What can hang from each mark:
Z_324: Z_624
Z_517: Z_533 Z_624
Z_363: Z_624 Z_863
Z_624: Z_324 Z_553
Z_460: Z_363 Z_517 Z_726
Z_481: Z_533 Z_624
Z_533: Z_363 Z_481

Every row comes from one small tree of marks. The marks that hang from a mark follow it in brackets, in the order of their numbers. Every link used is in the known rows. Which tree was each row made from?
Known rows:
Z_533{Z_363}: [-0.67  0.38 -0.02 -0.85 -1.44  0.60  0.50  0.60 -0.58 -1.41 -2.35 -1.02
  0.68  0.53  0.82 -1.10  0.83  0.91  1.26  0.49  0.95 -1.16]
Z_460{Z_363{Z_624} Z_726}: [ 0.41  0.47  0.90 -0.29 -0.54  2.26 -0.98 -1.69  0.29  1.93 -1.30  0.97
 -0.66 -0.85  0.59 -0.26 -1.99  2.07 -0.74 -0.15  0.16  0.00]
Z_324{Z_624}: [-2.09  1.01  1.20 -0.42 -0.90 -1.81 -0.60 -0.09 -0.35 -2.01 -1.18 -1.71
  0.21  0.28  0.77  1.57  0.01  1.15  0.33 -0.89 -0.32 -1.03]
Z_363{Z_624{Z_324 Z_553} Z_863}: [ 1.47 -1.25  1.18  3.08 -0.91  0.39  0.87 -0.21  2.40  0.74  3.10  0.00
 -1.62  0.67 -0.84 -1.24 -0.32  0.04 -1.15 -0.93 -1.28 -1.16]
Z_481{Z_533 Z_624{Z_324 Z_553}}: [-1.12  1.32 -2.22  1.55  0.74 -0.18 -0.39 -0.35  0.11  0.28 -2.37  1.35
 -2.26 -1.47  3.14 -1.32 -0.18 -3.46  0.72 -1.15 -1.66  3.57]
Z_481{Z_533{Z_363{Z_624}}}: [-0.24 -0.29 -0.54  0.13  0.26  0.51 -2.80 -0.22 -0.10 -2.33 -2.17  0.69
 -0.25 -1.21  3.83 -1.26 -0.02  0.61  1.89  1.93 -0.05  0.75]
Z_481{Z_533{Z_363{Z_863}} Z_624{Z_324 Z_553}}: [ 0.41  1.28 -2.11  1.80  0.51  0.17 -0.48  0.23  1.85 -0.69 -0.95  1.96
 -2.43 -0.51  2.71 -1.64 -0.33 -3.26  0.01 -0.08 -0.33  1.99]
Z_460{Z_363 Z_517 Z_726}: [-0.89  1.59  1.39 -2.25 -0.53  2.56  1.61 -1.85 -0.36  2.90 -1.73  1.39
  0.24  0.25 -1.24  1.82 -2.69  2.03 -0.16 -1.63  0.36 -1.96]
Z_481{Z_624}: [-2.65  2.47 -0.50 -0.22 -0.15 -2.07  1.09 -1.34 -1.87 -0.33 -5.28 -0.64
 -0.05  0.21  1.23  2.18  0.43 -0.79  0.93 -1.17 -0.91  1.30]
Z_460{Z_363{Z_624{Z_553} Z_863} Z_517}: [ 1.85 -0.93  0.35  0.76  0.69  1.55 -0.07 -2.33  0.84 -0.11  1.74  0.50
 -0.56 -0.55 -1.24  1.89 -1.96  1.92 -0.68 -0.64 -1.88 -1.64]
Z_624{Z_324}: [-1.85  0.36  1.92  0.20 -2.12 -0.18  2.08  0.51 -1.40  2.96 -0.95 -0.48
 -0.66  1.13 -0.62 -2.32  0.63 -0.57  0.98 -2.01 -0.88 -0.01]
Z_517{Z_624{Z_324 Z_553}}: [-0.50 -1.57 -0.30  0.42 -1.57 -0.09  0.96  0.41 -0.10 -0.44  3.32 -0.79
  0.27 -0.11 -0.50 -2.68 -0.33 -0.30 -0.12 -2.24 -0.19 -0.25]
Z_481{Z_533{Z_363} Z_624{Z_324}}: [-1.73  2.03 -0.85  0.14  0.12 -0.58 -1.15  0.16 -0.73  0.53 -3.31  1.65
 -1.58 -0.40  3.58 -1.84  0.28 -2.65  1.44  0.40 -0.17  2.80]
Z_624{Z_324 Z_553}: [-0.01 -0.77 -0.35  1.53 -1.62  1.68  2.23  1.10  0.73  1.65  1.16 -0.69
 -1.35 -0.08 -0.67 -3.36  0.50 -1.45 -0.01 -2.28 -1.12  0.38]
Z_460{Z_363{Z_624{Z_553}} Z_517{Z_533} Z_726}: [ 1.18 -0.30  0.71 -0.67  1.47  2.72 -1.68 -0.78  1.21  2.62  1.86  0.83
 -0.28 -1.22 -1.71  1.28 -2.11  3.36 -2.45 -0.58  0.34 -1.66]
Z_533{Z_363{Z_624{Z_324 Z_553} Z_863}}: [ 1.92 -1.06  0.49  1.97 -1.27  1.50  0.18  0.94  2.67 -0.54  2.85  0.00
 -0.94  0.70 -0.07 -2.56  0.33  0.28 -0.73  0.76  0.49 -1.65]
Z_533{Z_363 Z_481}: [ 0.96 -0.46 -0.05 -0.91 -0.82  1.22  2.00  1.14 -0.16 -1.35 -0.74 -1.09
  1.77  0.97 -0.76  0.22  1.69 -0.55  1.34  2.55  1.30 -0.44]
Z_460{Z_363 Z_517{Z_533{Z_481} Z_624} Z_726}: [ 0.33 -0.17  1.55 -3.16  1.01  0.56 -0.10 -0.78 -0.69  2.48  2.48  0.75
  1.94  0.28 -3.43  2.93 -2.09  2.85 -1.75 -0.43  1.66 -2.01]
Z_460{Z_363{Z_624} Z_517{Z_533}}: [ 0.04 -0.72  1.48 -0.92  1.58  0.01 -2.60 -1.20 -1.91  1.72  0.30 -0.41
  0.25 -1.00 -1.40  1.65 -0.62  3.50 -0.52 -0.19 -1.30 -0.77]
Z_363{Z_624{Z_324} Z_863}: [ 0.09 -0.31  2.97  1.98 -1.25 -1.13  0.74 -0.71  0.75  1.80  1.40  0.24
 -1.06  1.62 -0.81 -0.42 -0.16  0.69 -0.33 -0.73 -1.13 -1.48]
Z_460{Z_517{Z_624}}: [-2.47 -0.03  1.38 -2.13 -0.65 -1.17  1.41 -1.29 -1.98 -1.07  0.17 -0.55
  2.15  0.86 -0.90  2.49 -0.95  1.96  1.29 -1.64 -0.13 -2.48]

Which tree is each row?
[ 0.71 -0.89 -1.72  0.84  0.54  1.45 -2.66  0.03  0.87 -3.09 -1.02  0.62
 -0.56 -1.83  3.78 -1.80 -0.07  0.17  1.39  1.82 -0.19  0.92]
Z_481{Z_533{Z_363{Z_624{Z_553}}}}
[-0.95  0.68  1.31 -2.86 -0.58  1.60  0.72 -2.10 -0.59  1.58  0.70  1.45
  1.25  0.13 -1.22  1.78 -3.33  2.58 -0.46 -1.85  1.00 -2.26]
Z_460{Z_363 Z_517{Z_624} Z_726}
[-0.02  0.46 -0.49 -0.08 -0.07 -0.53 -1.07 -0.41  0.30 -2.32 -2.70  1.02
 -0.43  0.14  2.37 -0.04 -0.54  0.16  1.52  0.72  0.21 -0.59]
Z_481{Z_533{Z_363{Z_863}}}
[ 2.04 -2.01  0.41  0.60  0.72  0.63 -1.16  2.67  0.77  0.75  3.16 -1.48
  0.50 -0.08 -1.93 -1.52  2.38  0.63 -1.29  2.29  1.01 -0.05]
Z_517{Z_533{Z_363{Z_624{Z_324 Z_553}} Z_481}}
[-2.58  2.21 -0.41  0.50  0.33 -1.65 -0.55 -0.76 -1.53  1.32 -4.08  1.54
 -1.80 -0.51  3.13 -0.51 -0.06 -2.73  1.51 -1.00 -1.51  3.27]
Z_481{Z_533 Z_624{Z_324}}
[ 0.37 -1.36  0.86 -2.57  1.45 -0.93 -0.93 -0.83 -2.54  0.76  2.40 -0.60
  2.09 -0.29 -3.16  2.57 -0.72  2.48 -0.47 -0.19 -0.16 -0.93]
Z_460{Z_363 Z_517{Z_533{Z_481} Z_624}}
[ 0.53  1.43 -3.24  1.27  1.29 -0.35 -1.10 -0.71  1.65 -3.35 -2.98  1.42
 -1.45 -1.07  3.33  0.68 -0.53 -2.19  0.29  0.55 -0.17  1.58]
Z_481{Z_533{Z_363{Z_863}} Z_624{Z_553}}
[ 2.23  0.39 -0.74  1.14 -0.31  0.76  3.09  1.17  2.21 -0.19  1.47  0.14
 -0.17  1.51 -1.52  0.22  1.25 -3.12 -0.71  1.61  0.86  0.21]
Z_533{Z_363{Z_863} Z_481{Z_624{Z_324 Z_553}}}
[-0.25 -1.65  0.69 -1.53  0.75 -3.24 -0.88  0.71 -1.97 -0.91  1.90 -2.02
  2.67  0.40 -2.62  1.90  1.14  1.79 -0.63  0.29  0.94 -0.68]
Z_517{Z_533{Z_481} Z_624}
[-1.65  2.24 -1.93 -0.34  0.87 -1.03 -1.78 -0.74 -0.87 -2.19 -5.32  1.17
 -0.64 -1.03  4.23  0.53  0.04 -1.56  1.72  1.08  0.00  2.33]
Z_481{Z_533{Z_363} Z_624}
[-0.32 -1.78  1.81 -1.05 -0.02 -2.71 -0.25  1.66 -1.83  1.82  3.95 -1.49
  1.71  0.97 -3.19 -0.41  1.35  0.68 -0.93 -0.34  0.80 -0.21]
Z_517{Z_533{Z_481} Z_624{Z_324}}
[ 1.14  1.18 -0.27 -0.08  0.02 -0.78  2.45  0.04  0.72 -1.48 -1.50 -0.17
  0.97  1.89 -1.01  2.80  1.20 -1.71  0.16  2.27  1.12 -0.31]
Z_533{Z_363{Z_863} Z_481{Z_624}}
[ 1.08 -2.70  0.04  0.05  0.38 -1.24 -0.17  2.13 -0.22  0.76  5.61 -1.64
  1.21  0.02 -3.21 -1.29  1.23 -0.03 -1.75 -0.56  0.61  0.01]
Z_517{Z_533{Z_481} Z_624{Z_324 Z_553}}
[ 1.34  0.13 -1.37  0.44 -0.33  1.77  2.41  1.67  1.08 -0.07  0.70 -0.36
  0.20  0.43 -0.53 -1.03  1.89 -3.33  0.11  1.95  0.82  1.60]
Z_533{Z_363 Z_481{Z_624{Z_324 Z_553}}}
[ 1.12 -1.40  1.46 -0.05  0.53 -0.28 -1.27  2.42 -0.30  1.42  2.02 -1.38
  0.84  0.58 -1.88 -0.96  2.46  1.04 -0.75  2.45  1.11 -0.28]
Z_517{Z_533{Z_363{Z_624{Z_324}} Z_481}}
[-1.04  1.48 -3.29  1.08  1.46 -0.63 -1.01 -1.26 -0.06 -2.45 -4.31  0.82
 -1.33 -1.96  3.70  1.02 -0.41 -2.34  1.01 -0.53 -1.57  3.15]
Z_481{Z_533 Z_624{Z_553}}
[-0.22 -2.02  0.05  0.10 -0.12 -1.77 -1.36  1.65 -0.42  0.62  4.23 -1.53
  0.36 -0.30 -2.00 -2.29  0.51  1.15 -1.74 -2.16  0.35 -0.52]
Z_517{Z_533 Z_624{Z_324 Z_553}}
[ 2.25  0.53 -1.68  0.79  0.31  0.43  2.54  0.41  2.06 -2.36 -0.14 -0.28
  0.67  1.11 -0.99  2.06  1.12 -2.17 -0.45  2.12  0.97 -0.11]
Z_533{Z_363{Z_863} Z_481{Z_624{Z_553}}}
